Known rows, with every step that occurs:
Y-H-Z-C-Q-K-T: [-17.5  11.5 -20.1 -20.3   1.0  30.3 -17.2  13.6  10.8 -27.1  15.9 -19.7
  -6.8  -0.1  24.3 -19.5 -23.6   8.7  43.5 -37.1 -21.9  -6.4  -8.0  -0.7]
C-L: [  6.5   3.1  -9.2  -8.5  -5.0 -32.5  -3.5   2.3   5.5 -14.7   2.7  -4.1
  -3.4  -4.5  16.8  -2.0  13.7  -1.0 -12.0   4.1 -21.5  -3.0   0.1   6.5]
Z-C-Q-K-T: [-21.6   9.0 -15.3 -22.4  15.2  23.7 -17.6   5.2  14.5 -19.4   4.7  -6.1
   8.1  18.3   6.1 -18.3 -26.5  11.0  32.8 -11.8  -5.5  -2.0  -2.5   9.4]
J-Z-C-Q: [ -3.5  29.9  14.5 -23.3  10.3  54.0 -17.4   1.2   5.3   3.9  -1.7  -8.1
  -1.4  23.5  21.4  -8.0 -20.1   9.9  17.9  -2.5  -1.3 -13.5 -23.1   0.3]
Y-H-Z-J-L-C: [ -2.4  13.0 -24.7  20.6  -2.1 -10.9 -20.5  13.9 -12.7  22.6  10.9  -0.5
   8.5 -29.5  21.1  -2.4  -9.4   3.2  -5.3 -30.1  15.7  -2.6 -16.8  -1.6]
J-Z-H: [ -3.6   8.7  -2.3   4.3  -4.6  72.8  -0.4  -3.7   8.7  14.3   3.7  -7.9
   4.4  -0.4  30.3 -10.7   5.0   0.4  20.8 -19.3  -4.8 -18.2 -11.5  -5.7]
H-Z: [  3.4  -1.9  13.5  -6.5   4.9  -0.3  -1.7   4.6  -1.3  -5.1  15.8  -4.2
   7.8 -12.2   8.9  -2.3 -12.7   1.7  15.9 -10.7 -18.2   0.2  10.6  -4.0]
C-Q-K: [-14.4   6.3   4.7 -25.2   6.5 -25.9  -7.5   1.6   0.8  -3.4   6.4 -13.0
   5.7  10.9   2.6  -6.8  -5.2   5.4   7.3   5.0  -1.8   5.1  -0.9  -2.5]
L-C-Q-K: [-17.7   8.6  -3.4 -24.0   5.6 -28.4 -18.3   5.9  -1.4  26.2   3.1 -18.2
   7.8  16.5  17.2  -9.4 -10.1   1.7  11.5  -4.8  30.3  12.5   0.9   5.9]
J-L-C: [ -2.0   9.2  12.1  10.2  -0.4  19.6 -14.6   3.7  -9.1  21.3  -4.2  16.9
  13.5 -10.9  10.5   3.6 -25.9   8.6  -8.0   4.5  19.8   2.5 -11.7   6.9]
K-Z: [ -6.7   2.3  -2.3  -2.1  -1.2 -11.9  -1.3   5.5   5.6 -21.1  -0.7  11.9
 -11.5  18.7   3.5 -13.0  -6.0   9.2  17.3  -9.6  -3.9  -8.3   0.5  -3.6]
J-L-C-Q-K-T: [-25.1  15.5  13.3 -10.8   9.0   8.9 -28.9   6.6   7.0  -2.8   7.5   8.6
  23.3  -2.9   7.8 -12.5 -39.4  19.3  17.2  -5.2  17.7   3.5  -7.1   7.4]
Y-H-Z: [  4.2   3.8  -4.8   1.9 -13.9   3.7   0.3   8.0  -3.2  -7.3  11.7 -15.4
 -14.2 -18.6  18.4  -1.0   2.7  -3.3  10.1 -24.4 -17.4  -4.3  -6.7 -11.0]
L-C-Z: [ -0.8  -1.3 -19.7 -19.2  -1.3  -2.8  -6.1  12.9  -7.2  34.8  -3.0 -11.3
  -9.5  25.9  29.4  -6.2  -6.1   3.2  -1.6 -16.5  20.1  10.6   7.4   8.2]
H-Z-K-Q-C-L: [  1.7  -4.3 -17.5 -30.3  16.5  13.6 -24.1   1.6   9.3 -42.0  16.2 -18.2
   5.7  10.9  34.4 -19.7 -19.5   5.4  15.3 -10.1 -24.3  -6.3   3.5  12.3]
Q-C-Z-H: [ -6.8  -3.0 -31.8  -9.6  -2.8  71.2   5.9   8.6  -6.3  13.8   3.1 -21.9
 -10.6  30.6  40.8 -19.2   5.4   3.9  11.2 -28.1 -21.1  -3.7  -4.0  14.3]
Y-H: [  1.1   4.2 -19.4   8.2 -19.0   3.4   1.9   3.6  -2.6  -1.6  -4.6  -9.6
 -23.0  -5.3  10.0   1.7  15.0  -4.7  -4.7 -15.1   2.1  -4.9 -15.3  -6.5]
L-C-Q-K-T: [-26.5   8.1  -6.8 -19.7   9.3 -16.6 -25.2   8.0  12.9   3.1   8.9 -12.1
  11.3  13.1  12.4 -17.4 -19.0   6.5  30.1 -19.2  31.1   8.4   6.6   9.0]
T-K-Q-C-Z-J: [ -6.3 -18.0 -42.7 -14.2  20.6  42.3 -19.6   9.9  11.5 -14.7   0.5 -15.0
  15.6  44.1  15.4 -20.3  -5.5  17.3   8.2 -33.6  12.9   1.9   7.8   9.1]
Y-H-Z-J: [ -0.2   4.6 -35.5  10.4  -0.9 -31.9  -6.0  11.1  -3.7   1.2  16.0 -16.3
  -4.2 -17.8  10.2  -6.6  15.5  -5.7   2.5 -35.4  -4.7  -5.0  -4.9  -8.8]
Y-H-Z-C: [  5.6   5.6 -22.7   0.8  -8.5  41.2  -3.3  10.0  -5.0  -0.6   4.2 -12.4
 -17.2  -8.1  27.7  -4.1  -9.8  -2.3  17.2 -28.8 -21.2  -7.4 -12.1  -0.8]
T-K-Z: [ -3.1 -17.3 -13.9  -1.6   7.2  29.6  -8.3   4.6  20.3 -19.5  -2.4  11.4
  -0.5  24.3   9.7 -11.6  -3.8  21.0  28.2 -18.0   4.0  -5.3  -4.3  -5.5]
Z-C: [  1.2   1.8 -16.3  -0.4   5.4  35.6  -4.0   2.0  -1.0   6.4  -7.9   0.4
  -2.8  10.2   8.5  -2.5 -12.0   1.3   6.7  -2.5  -3.2  -3.3  -6.2   9.5]
L-C-Q-K-Z-J: [-28.9  11.4 -38.2 -17.2  17.5 -78.7 -26.6  14.8   5.1  15.0   6.6  -9.1
   6.2  35.5  12.5 -27.9  -2.3   8.7  20.1 -25.2  39.2   3.3   3.9   3.9]
Q-K: [-13.2  -9.6  -5.2  -3.4   2.9   5.1  -0.7   2.7   0.1   6.4   2.2 -10.4
   8.6   3.8  -3.9  -3.0  -7.6  -3.8   5.7   1.0  -4.0   4.2  11.4  -2.2]

Rows:
[ -4.5  18.1   2.2 -19.8   3.9 -34.7 -17.5   3.9  -0.4  18.2   0.6  -7.3
  -2.2  12.9  21.2  -5.7  -2.4   6.4   6.0  -7.2  36.7   8.6  -8.5   8.2] | L-C-Q
[ -4.9  -0.6 -51.7 -10.7  11.6 -38.4 -12.1  15.4  -6.2  44.8   2.1 -13.6
   0.4  26.8  20.8 -11.8   7.3  -0.1 -10.1 -26.4  30.8  10.3   9.3   9.5] | L-C-Z-J
[ -7.1  -8.1 -44.0 -28.2  16.9  55.3  -8.7   8.4  -6.8  15.1   2.5 -21.9
 -13.0  46.0  23.2 -12.4  -8.0   4.3   2.9 -10.9  -8.3   4.1  -7.9  11.2] | Q-C-Z-K
[  8.3   4.7 -26.7  -9.8   0.4   4.5  -7.4   3.6   5.0  -8.3  -5.2  -2.3
  -6.3   5.7  25.6  -4.2   0.8   0.3  -6.2   1.6 -23.2  -6.9  -7.0  16.4] | Z-C-L
[  2.7  -9.6 -19.7 -19.3  21.3  12.3  -9.1  -0.2   1.3   4.3  16.3  -8.3
   4.8  -1.8  14.3  -6.3 -12.6   4.7  17.2  -7.8 -11.3   2.1  -0.7  -4.6] | H-Z-K
[  5.0 -19.2  -0.6  -7.8   6.0  33.6 -12.9  -6.0  21.3 -29.7  -5.7   5.1
  15.3   8.1   6.3  -4.7  -9.7  18.2  16.2  -9.1  17.2  -0.4   3.6  -4.4] | T-K-Q
[-21.8  -9.7 -11.5   0.3   4.7  17.2  -7.8   4.5  14.4 -14.4   8.0  -5.1
  13.1   0.7  -8.1 -11.4 -15.8   1.7  24.5 -13.3  -5.8   0.4  15.3   0.6] | Q-K-T
[-24.1   9.0  -6.1 -26.3   5.7 -41.1 -19.8  11.8   4.5   4.0   2.2  -6.7
  -4.0  34.5  21.6 -22.3 -16.3  12.5  28.3 -14.7  27.6   3.7   2.0   2.1] | L-C-Q-K-Z
[  2.1 -13.3 -10.9 -11.1   4.3  46.3 -21.4   0.2  22.7 -45.6  -2.4  -9.8
  11.1  18.4  26.4 -11.4  -4.6  12.7  10.3 -11.6  -6.3  -3.4   1.1  14.7] | T-K-Q-C-L
[ -0.9   0.7 -17.4   2.3  18.9 -34.6  -7.5   7.4  -1.6   3.8  19.6  -4.5
  18.4 -12.4  -0.1  -7.5   1.9  -1.5   7.7 -21.1  -7.3  -0.5  11.1  -2.6] | H-Z-J
[ -4.8 -16.6   1.7  -2.7   8.3  76.8 -18.4  -1.3  16.7 -31.6  -4.2  -5.3
  14.2  24.3   9.3  -9.9 -17.2  13.2  21.1 -14.7  15.2  -1.1   1.1   7.6] | T-K-Q-C
[-21.1   8.1   2.5 -26.7   5.8 -36.8  -8.9   6.9   7.5 -23.9   5.1  -2.8
  -3.6  28.3   5.8 -20.5 -11.3  15.2  24.6  -5.7  -5.8  -3.5   0.3  -6.0] | C-Q-K-Z
[-16.9  15.1  15.9 -15.0   5.6  -5.9 -22.8   4.6  -7.4  18.9   1.7   2.5
  17.6   0.3  12.9  -3.8 -30.5  13.8  -0.6  10.2  18.2   7.8 -12.8   4.1] | J-L-C-Q-K
[ -4.9 -11.6 -23.0  -4.3  20.7  66.6 -23.5   8.0   5.0 -21.9  -1.4   7.4
  28.2  27.9  10.6 -13.9 -26.4  29.6  -3.6 -18.1  -0.4  -3.1  -5.6   7.4] | T-K-Q-C-Z-J-L
[ -1.4  -3.5 -32.7 -23.1  10.9  13.1 -23.4  -3.1  11.2 -36.4   0.6 -13.7
  -1.6  24.3  25.4 -16.6  -6.8   4.6   0.7   0.0  -5.4  -5.9  -5.2  16.2] | Z-K-Q-C-L
[ -2.9   1.0 -19.3 -24.1  17.9  42.9 -19.0   5.6  21.4 -25.2  -6.1   9.5
  -5.5  43.0  23.7 -17.6 -13.0  32.1  36.3 -17.2   3.8  -7.5 -22.6   3.5] | T-K-Z-C-Q
[-11.2   0.7 -41.8  -6.7  14.8   7.6  -7.1  15.6  -9.5  16.2   5.6 -19.9
  -0.3  36.2   9.5 -14.8   3.8  -2.3  -8.2 -23.7  -5.2   2.4   4.1  13.0] | Q-C-Z-J
[-17.7  15.3  -2.7 -12.9  24.5 -37.4 -29.9  11.5  -8.9  21.8  20.8  -2.7
  37.0 -11.5  12.2 -11.9 -29.6  13.7   6.5 -11.2  11.2   6.7   0.0   2.0] | H-Z-J-L-C-Q-K
[-26.2   1.6 -29.4  13.5  13.7 -21.5 -23.7  14.4  -2.5  17.4   0.5  16.3
  20.3  11.5   1.2 -18.8 -26.6  11.6   7.4 -13.5  23.5  -3.0   1.4   2.6] | Q-K-Z-J-L-C
[ -3.2  30.0 -15.1  -0.6   2.2 -39.1 -27.6  12.7 -12.0  12.1  15.3  -3.0
   4.9 -21.3  26.7  -6.7  -6.9  12.3  -3.9 -26.7  16.5  -2.0 -26.6  -1.8] | Y-H-Z-J-L-C-Q
[  2.2 -11.6 -45.3 -32.2  14.7  13.3  -3.1   3.8  -2.3  15.8   1.4 -11.1
 -12.8  31.4  20.2  -7.4  -0.7  10.3  -3.8  -5.6  -6.6   5.4  -4.9  -1.0] | C-Z-K
[  1.8   6.2 -29.1 -11.3  -0.2  -4.7  -8.9   9.6  11.7 -29.2  -6.2   9.9
 -17.1  25.3  28.3 -17.4  -5.3   9.7  12.3  -8.4 -26.7 -15.4  -6.9  12.8] | K-Z-C-L
[  4.5   1.5  -3.0  -7.7  10.7  38.7  -5.5   6.3  -2.7   2.2   7.9  -2.6
   5.8  -1.8  17.5  -5.3 -25.2   2.3  21.5 -12.5 -20.1  -3.1   3.0   5.2] | H-Z-C
[-16.0  -8.2 -46.7 -23.6  20.3  68.9 -15.2  10.3   6.6  -6.2   8.9 -16.6
  -9.2  44.3  18.2 -20.8 -18.1   8.6  21.3 -24.1 -10.0   0.2  -3.7  13.7] | Q-C-Z-K-T
[  3.6  -5.4 -38.5 -10.7   1.3  14.7  -7.5   3.1  -1.7   1.6  13.2 -19.0
 -17.2  -7.3  23.5  -3.9   3.2  -0.1  12.3 -23.1 -10.5  -3.1 -17.9 -11.9] | Y-H-Z-K
[ -4.3  26.4   4.9  -9.2  22.5 -41.3 -29.2   9.5  -9.1  14.6  18.6   7.5
  28.1 -16.1  16.6  -8.5 -22.4  17.5   2.2 -13.1  17.2   2.7 -11.1   4.0] | H-Z-J-L-C-Q
[ -9.3  11.7 -17.3 -24.9  -2.0  18.7 -10.5  11.2  -3.0  -5.6  10.3 -26.7
 -12.1   2.9  29.3 -10.5 -15.3   4.2  24.2 -23.4 -22.4  -2.3 -12.6  -3.7] | Y-H-Z-C-Q-K
[ -5.2   7.7 -13.2 -25.2  10.8  58.4 -30.1  -2.3  16.3 -28.5   2.8 -19.8
   2.8  27.3  32.9 -17.8 -16.8   2.5  10.8  -2.6  -7.1 -15.6  -9.8   7.6] | J-Z-K-Q-C-L
[ -8.5  -2.3 -37.2 -18.7  16.7  47.4 -24.9   8.2   3.2  15.9   2.6  10.7
   4.9  17.7  25.6 -12.3 -35.5  23.5   7.4 -13.5  13.9   3.9 -13.1   8.1] | J-L-C-Z-K-T
[ -3.5 -19.9 -35.3   3.6   2.9  61.6  -1.4  -0.1  24.2 -13.9  -0.6   7.7
  -0.8  19.8  33.0 -20.7  12.3  23.2  38.3 -34.6  -1.9 -12.2 -11.4  -2.2] | T-K-Z-H
[  3.5 -12.5 -35.5 -40.1  13.0   2.0  -8.6  -1.1   4.8 -15.0  -2.4  -4.3
  -5.1  32.5  19.4 -14.4 -13.4  18.9   1.0  -4.8   4.0   1.6   3.2  -3.4] | C-Z-K-Q
[ -3.4   9.0 -13.4  16.9  12.1  -9.4 -10.4   1.7  -6.8   2.0   2.3  19.4
  21.4 -15.1 -13.7  -0.2  -7.4   9.2 -20.0   4.4  -2.3  -6.2 -11.9  -0.2] | Z-J-L
